Known rows, with every way that one mark hangs from another
videv{lafitu{vokog{bovo{korave{bovil}}}}}: [ 1.65  0.07  2.70  0.94  4.19  0.00 -1.21  5.12  1.05  1.76 -0.91 -0.46
 -5.07 -0.59 -0.70 -0.52 -3.93  0.86 -2.22  2.15  4.42 -2.38  1.40 -0.04]
videv{lafitu{vokog{bovo}}}: [ 0.84 -1.59  2.65  1.16  3.51 -2.62  0.05  3.09  1.86  2.21 -0.34 -2.07
 -4.14 -0.32 -0.20 -0.73 -5.24  1.01 -0.41  1.92  4.32 -1.84  2.77  0.83]
vokog{bovo{korave{tosapap{tivadid videv}}}}: [-2.21  0.71  1.70  5.48  1.40 -1.04 -0.67  1.33  3.15 -0.77  2.56  2.10
 -2.03 -0.25 -0.73 -1.57  0.37 -2.47  1.19  2.33  0.80 -2.49  0.58 -1.12]
vokog{bovo{korave{bovil{tivadid}}}}: [ 0.76  2.96  0.96  3.46  1.49 -0.34 -1.78  2.92 -0.69 -1.57  1.29  1.45
 -4.66  1.21 -2.09  0.89 -1.96  0.44 -3.66  0.48  1.00 -0.76  2.80 -2.36]
korave{bovo}: [-1.69 -0.49 -3.83  2.43  0.11 -2.98  0.31  2.90 -1.77 -0.98 -2.30  0.73
 -4.14  0.67 -1.58 -0.18 -2.24  0.55 -2.87  3.83 -1.34 -2.36  0.87  0.87]
bovo{korave vokog}: [ 1.48  3.82 -2.90  1.42  0.42 -0.89  1.84  3.12  0.30  1.86 -2.68  2.75
 -0.09  0.13  1.62 -0.84 -2.07 -1.98 -3.34  3.84  0.94 -2.97  1.07  1.64]
bovil{lafitu{videv vokog}}: [-1.71  2.13  3.78 -3.13  1.06 -4.83  2.62  4.20  4.00 -0.30 -3.28 -2.70
 -1.19  1.96 -0.67 -0.79 -4.55  0.75 -2.28  5.32  1.97  2.63 -2.67  0.37]
tivadid{bovil{lafitu{videv vokog}}}: [-4.76  2.46  2.24 -2.97  1.14 -4.95  3.80  2.25  3.78  0.80 -1.98 -3.76
  0.90  2.19 -0.01 -0.63 -4.80 -1.49 -1.96  4.42  1.76  1.06 -0.73  1.68]
korave{bovil{tivadid} bovo}: [ 0.34  0.97 -3.82  3.31 -0.34 -2.14 -2.21  4.98 -3.38 -1.67 -2.72  1.14
 -7.23  1.89 -3.57  1.26 -2.10  2.05 -6.60  1.67 -2.34 -1.85  0.82 -0.91]
korave{bovil{lafitu} bovo}: [-0.19  0.61 -1.62 -0.38  1.74 -1.46  0.46  5.11 -2.21 -3.74 -4.76  0.32
 -6.99  1.66 -2.78  0.96 -0.59 -0.13 -5.08  3.25 -3.02 -0.41 -3.06 -0.21]
lafitu{videv vokog{bovo{korave{tosapap}}}}: [-2.28  2.28  3.94  2.42  1.60 -2.37 -1.99  2.95  5.99  1.24  1.24 -0.24
  2.11  2.15 -1.57 -1.22 -2.90  1.86 -0.54  3.51  4.19 -0.45 -0.68 -0.17]
tosapap{korave}: [-1.47  0.77 -3.98  2.45  1.55 -2.60 -0.32  2.38  0.48 -0.17 -1.29  0.26
 -4.54 -2.38  0.28 -0.96 -2.11  0.71 -2.87  5.83  0.29 -1.25  2.55  3.12]
vokog{bovo{korave{tosapap}}}: [-1.74  1.31  0.58  4.58  1.37 -0.69 -1.89  1.14  1.29 -0.53  2.21  1.12
 -0.13 -0.02 -0.30  0.38 -1.02 -0.99  0.18  1.57  1.18 -2.18  1.66  0.16]
tosapap{tivadid videv{lafitu{vokog}}}: [-0.36 -2.27  2.42  0.95  1.97 -3.26  2.42  4.22  2.85  2.41 -2.27 -0.84
 -6.56 -1.53  0.10 -3.25 -3.87 -1.20 -0.34  4.62  2.89 -2.61  0.23  0.48]
bovo{korave{tosapap{tivadid{bovil}}} vokog}: [-2.06  3.69 -4.44  2.90  1.03 -0.44  0.75  1.86  1.23  3.09 -2.06  2.07
  1.92 -0.96  2.08 -0.38  0.00 -4.46 -1.12  4.04  0.40 -4.60 -0.14  4.87]
korave{bovil bovo tosapap}: [-1.19 -1.23 -3.84  3.94  0.84 -1.08 -3.45  3.96 -2.11 -1.94 -3.05  1.74
 -5.45  1.52 -2.95  0.68  0.54  0.87 -3.88  2.45 -2.55 -3.66 -2.24  1.34]
tivadid{bovil{lafitu{videv}}}: [-4.92  1.57  1.22 -1.91  0.09 -4.23  4.00  1.45  2.50 -1.01 -1.06 -3.45
  0.55  2.59  0.93  0.65 -3.25 -1.26 -0.95  4.29 -0.26  1.20  0.16  0.80]
vokog{bovo{korave{tosapap{videv}}}}: [-1.77  0.62  2.20  5.62  0.53 -1.61 -1.40  1.26  3.12 -0.82  3.11  1.96
 -0.32  0.74 -0.91 -1.04 -0.74 -1.73  0.68  0.74  1.02 -3.05  1.78 -2.12]
tivadid{bovil}: [-4.30  0.03 -2.39  0.92  1.00 -3.55  2.70 -0.44 -1.07  0.55 -0.44 -1.45
 -1.86  0.73  0.95 -0.46 -3.78 -2.00 -1.61  3.16  0.11 -2.18  3.64  2.03]
bovil{lafitu tivadid}: [-0.67  2.66  0.27 -0.11 -1.34 -4.43  1.57  4.35 -0.96 -1.14 -1.98 -2.25
 -2.82  0.22 -0.19  2.21 -4.38 -0.84 -3.85  1.12 -0.94  1.37  1.49 -0.05]
videv{lafitu{vokog{bovo{korave}}}}: [ 0.52  0.10  2.54  1.23  3.26 -1.27 -0.66  4.34  1.95  2.93  0.13 -1.28
 -2.70 -1.43  0.18 -0.52 -4.75  0.11 -0.55  2.37  5.01 -2.32  2.82  0.43]
korave{bovil}: [ 0.18 -0.47 -0.94  0.47  2.15 -1.47  0.70  2.14 -2.60 -2.26 -2.95  1.04
 -8.07  1.22 -0.92 -0.41 -1.94  0.98 -4.04  3.61 -0.62 -0.82  0.23 -0.01]

Rows
[-4.50  2.40  3.73 -1.67  2.35 -4.44  3.08  0.99  5.17 -0.12  0.08 -3.56
  1.18  3.23 -1.08 -0.34 -4.42 -1.24 -0.80  3.29  2.60  1.81 -0.08  0.45] -> tivadid{bovil{lafitu{videv vokog{bovo}}}}
[-0.63  3.78  5.21 -0.51  0.40 -5.26  0.41  4.36  4.92 -0.31  0.05 -3.23
 -0.31  3.19 -2.60  0.92 -5.18  1.64 -2.85  1.44  2.91  3.58 -0.04 -1.84] -> bovil{lafitu{videv vokog{bovo}} tivadid}
[-0.03  0.37 -1.72  3.85 -0.46 -2.02 -3.36  3.44 -2.21 -0.95 -1.79  0.41
 -4.94  1.09 -1.50  1.82 -1.64  1.37 -4.67  0.43 -1.24 -2.14  0.57  0.70] -> korave{bovil{tivadid} tosapap}
[-0.51  2.11  2.12  2.31  2.63  0.18 -1.70  3.07  0.64 -2.63  0.06  0.87
 -2.51  0.65 -1.37  1.25  0.61 -1.51 -1.64  1.22 -0.10 -0.56 -1.42 -0.69] -> vokog{bovo{korave{bovil{lafitu} tosapap}}}
[-0.28  2.77  4.37  0.08  2.24  0.02  0.48  3.57  2.60 -3.36  0.21  0.25
 -3.07  2.77 -1.58  0.55 -0.42  0.80 -1.96  3.27  0.81  1.81 -1.57 -2.87] -> vokog{bovo{korave{bovil{lafitu{videv}}}}}
[ 2.05  3.17 -3.10  3.15  1.03  0.72 -1.52  3.92 -0.10  0.79 -3.42  3.73
 -1.15  0.70  0.40  0.11  0.41 -1.50 -4.26  2.37 -0.08 -4.37 -1.72  2.12] -> bovo{korave{bovil tosapap} vokog}
[-1.24  3.63  3.36 -1.84 -0.91 -5.69  1.21  5.90  3.57  0.61 -2.53 -3.28
 -0.43  2.04 -1.43  0.76 -5.90  1.46 -4.15  3.00  1.95  2.90 -0.73 -0.58] -> bovil{lafitu{videv vokog} tivadid}
[-0.32  2.88 -0.68  0.64  0.33 -2.61 -1.34  6.19  2.00 -2.09 -2.29 -1.15
 -5.27  0.50 -1.53  1.09 -1.43  2.38 -5.78  4.71 -0.40  2.34 -0.69  0.58] -> tosapap{korave{bovil{lafitu{videv} tivadid}}}
[-1.21  0.91  4.11  0.45  2.64 -4.12  0.60  1.10  5.28 -0.08  0.69 -1.20
 -1.51  3.45 -2.16 -1.78 -4.40  3.16 -1.17  3.91  4.24  1.42  0.15 -1.02] -> lafitu{videv vokog{bovo}}
[ 0.81  1.93 -7.62  3.90  1.11 -2.41 -0.93  3.87  1.10  0.65 -2.99  2.50
 -2.87 -0.65 -1.18 -0.64 -0.71  0.11 -4.45  5.52 -0.71 -3.68  1.03  3.72] -> tosapap{korave{bovo{vokog}}}
[ 1.15  0.37 -5.52  3.90  2.26 -0.11 -1.63  3.40 -0.85 -0.97 -5.09  3.78
 -5.79  1.46 -2.22  0.10  2.27 -0.61 -3.79  3.97 -2.70 -4.24 -4.40  3.46] -> korave{bovil bovo{vokog} tosapap{tivadid}}
[-4.11 -3.15 -0.21  3.88  0.00 -2.86  0.80  1.93  2.11  2.10  0.20 -1.13
 -2.50 -0.68  1.55 -0.85 -1.35 -3.17  1.94  2.62  0.27 -4.81  1.06  1.96] -> korave{tosapap{tivadid{bovil} videv{lafitu}}}
[-1.47 -3.67 -1.41  5.96 -1.64 -3.07 -2.01  4.86  1.39  1.00 -0.65  0.47
 -2.56  0.38 -0.96 -0.02 -1.09 -0.58 -0.23  1.40 -1.34 -5.79  0.22 -0.61] -> korave{bovo tosapap{videv{lafitu}}}
[-1.61  2.82  4.21  0.74  2.25 -2.56  0.01  2.74  5.30  1.08  0.92 -0.42
  0.08  2.47 -1.69 -1.66 -3.93  1.90 -1.01  4.49  4.63  0.79  0.04 -1.27] -> lafitu{videv vokog{bovo{korave}}}
[-1.47  1.57  2.94  4.17  1.60 -2.67 -1.34  2.41  4.33  1.39  1.45  1.34
 -0.15  0.28 -2.11 -2.38 -2.78 -1.94 -0.65  1.17  3.66 -3.21  1.02 -0.88] -> lafitu{vokog{bovo{korave{tosapap{videv}}}}}
[ 1.97 -0.85 -4.53  5.24  0.09 -2.34 -0.75  6.05  3.75  2.12 -1.92  2.11
 -3.72 -0.76 -0.98 -1.59 -1.06 -0.59 -2.77  3.84  0.26 -5.52  1.44  1.03] -> tosapap{korave{bovo{vokog}} videv{lafitu}}
[-0.05  3.65  2.91  0.12  1.23 -4.72  0.58  3.81  2.03 -0.13 -0.75 -2.35
 -2.10  0.86 -2.44  1.07 -5.43 -0.80 -3.71 -0.06  2.28  2.13  1.59 -0.39] -> bovil{lafitu{vokog{bovo}} tivadid}
[-0.75  1.41  1.18 -1.86  2.12 -2.65  0.09  6.49  1.74 -2.28 -5.12 -0.68
 -4.89  3.33 -4.16 -0.19 -2.09  1.75 -5.44  4.80 -0.36  0.86 -4.97 -0.46] -> korave{bovil{lafitu{videv vokog}} bovo}
[-1.86 -0.36 -4.01  5.24 -0.34 -3.56 -0.80  4.03  2.38 -0.72 -0.71  2.00
 -4.73 -0.66 -2.55 -2.47 -0.81 -0.31 -3.17  4.92 -0.95 -3.48  1.52  0.18] -> tosapap{korave{bovo} videv}
[-1.46 -0.14  0.01 -0.03  2.53 -0.95 -0.02  3.54 -0.78 -2.82 -4.35 -0.11
 -6.69 -0.36 -0.54  0.77  1.18 -1.65 -2.33  4.00 -2.16  0.06 -4.65  2.73] -> korave{bovil{lafitu} tosapap{tivadid}}
[-3.21 -1.75  1.20  0.79  2.04 -3.55  3.38  2.80  3.09  3.39 -1.33 -1.80
 -4.68 -0.77  0.63 -3.05 -4.29 -3.13  0.30  3.98  2.77 -3.48  1.67  1.49] -> tosapap{tivadid{bovil} videv{lafitu{vokog}}}
[ 0.32  1.54  1.03  2.38  3.00  0.51 -0.54  1.89 -0.21 -2.30  0.63  2.05
 -5.06  1.15 -1.43 -0.30 -0.92 -0.06 -2.57  2.19  1.03 -0.91  1.14 -1.71] -> vokog{bovo{korave{bovil}}}
[ 2.16  1.71 -7.32  3.43  2.36 -0.65 -1.78  4.75 -0.02 -0.93 -4.40  3.53
 -6.41  0.29 -2.43 -0.69  0.52  0.85 -6.38  5.23 -1.16 -3.09 -0.85  2.99] -> tosapap{korave{bovil bovo{vokog}}}
[ 0.12  0.62 -5.62  4.73 -0.34 -2.60 -1.49  2.69  0.28  0.84 -2.96  2.52
  0.03  1.80 -1.05  0.65 -0.28 -0.70 -2.63  2.28 -1.49 -5.01 -1.22  2.98] -> korave{bovo{vokog} tosapap}
[-1.05 -1.89  0.03  3.52  1.36 -1.55 -0.50  2.27  0.46 -2.11 -1.99  2.25
 -7.58  0.84 -1.53 -1.84  1.23 -1.03 -1.73  3.35 -1.59 -2.82 -2.62  0.09] -> korave{bovil tosapap{tivadid videv}}
[-0.65  3.62  1.12 -1.36 -0.03 -5.26  1.14  5.39  0.43  0.95 -3.27 -2.78
 -2.19 -0.12 -1.31  0.73 -5.88 -0.82 -5.01  1.40  1.43  1.24  0.74  0.93] -> bovil{lafitu{vokog} tivadid}
[ 2.61  1.15 -4.70  2.03  1.75 -0.99  0.13  3.66 -1.78 -1.43 -5.13  3.53
 -5.98  2.92 -2.28 -0.19 -0.41  0.30 -6.00  3.06 -1.98 -3.35 -1.81  0.84] -> korave{bovil bovo{vokog}}
[-1.33  2.04  5.50 -1.99  2.36 -4.32  2.24  2.96  5.52 -1.38 -0.93 -2.62
 -0.93  3.05 -1.76 -0.49 -3.93  1.00 -1.18  3.92  2.85  3.36 -1.94 -0.95] -> bovil{lafitu{videv vokog{bovo}}}
[-3.14 -1.05 -4.46  4.13  0.66 -2.29 -1.44  2.91 -0.79 -0.20 -2.58  0.79
 -3.81 -0.57 -1.15 -0.05  0.50 -0.30 -0.80  4.61 -2.22 -3.40 -1.76  3.32] -> korave{bovo tosapap{tivadid}}
[-0.53 -3.18  1.45  1.87  1.04 -2.57  2.76  3.17  1.39  0.59 -1.27 -0.16
 -7.21 -1.08  1.16 -2.15 -2.30 -1.28  0.77  4.28  0.84 -2.70  0.96 -0.56] -> tosapap{tivadid videv{lafitu}}
[ 0.74  3.74  1.54  1.99  2.60 -1.47 -1.95  4.13  0.95  1.03 -0.01  0.76
 -3.85  0.69 -2.86 -0.76 -4.13  0.49 -4.89  0.78  3.51 -0.74  2.00 -0.80] -> lafitu{vokog{bovo{korave{bovil{tivadid}}}}}
[-1.61  3.63  5.56 -1.67  2.07 -3.01  1.71  4.35  5.59 -0.41 -0.70 -1.88
  0.55  2.09 -1.18 -0.70 -3.39  0.11 -1.36  4.19  3.34  2.61 -2.07 -1.16] -> bovil{lafitu{videv vokog{bovo{korave}}}}
[-3.23 -1.87 -2.60  5.44 -0.57 -3.12 -0.72  2.79  1.20 -0.72 -1.32  1.87
 -3.99  0.25 -2.32 -1.39  0.70 -1.58 -0.27  3.72 -2.49 -4.23 -1.96  0.65] -> korave{bovo tosapap{tivadid videv}}
[-0.06  0.71 -0.08  1.48  1.44 -2.31  0.60  4.78  2.34 -2.96 -2.47  1.18
 -7.32 -0.68 -1.85 -1.84 -0.39 -1.33 -4.50  4.30 -0.89 -0.44 -1.14 -0.63] -> tosapap{korave{bovil{lafitu}} videv}
[-2.63  2.44 -8.88  3.14  2.55 -1.85  0.90  2.16  1.45  1.69 -2.96  1.53
 -2.96 -1.43 -0.66 -1.40  0.32 -2.30 -3.14  6.91 -0.72 -3.66  0.72  6.24] -> tosapap{korave{bovo{vokog}} tivadid{bovil}}
[ 2.89  3.74 -2.67  1.09  1.73  0.74  0.80  3.79 -0.88  0.34 -3.91  3.90
 -3.37  0.90  0.38 -0.61 -0.99 -1.24 -5.14  3.48  0.34 -3.03 -0.67  0.90] -> bovo{korave{bovil} vokog}
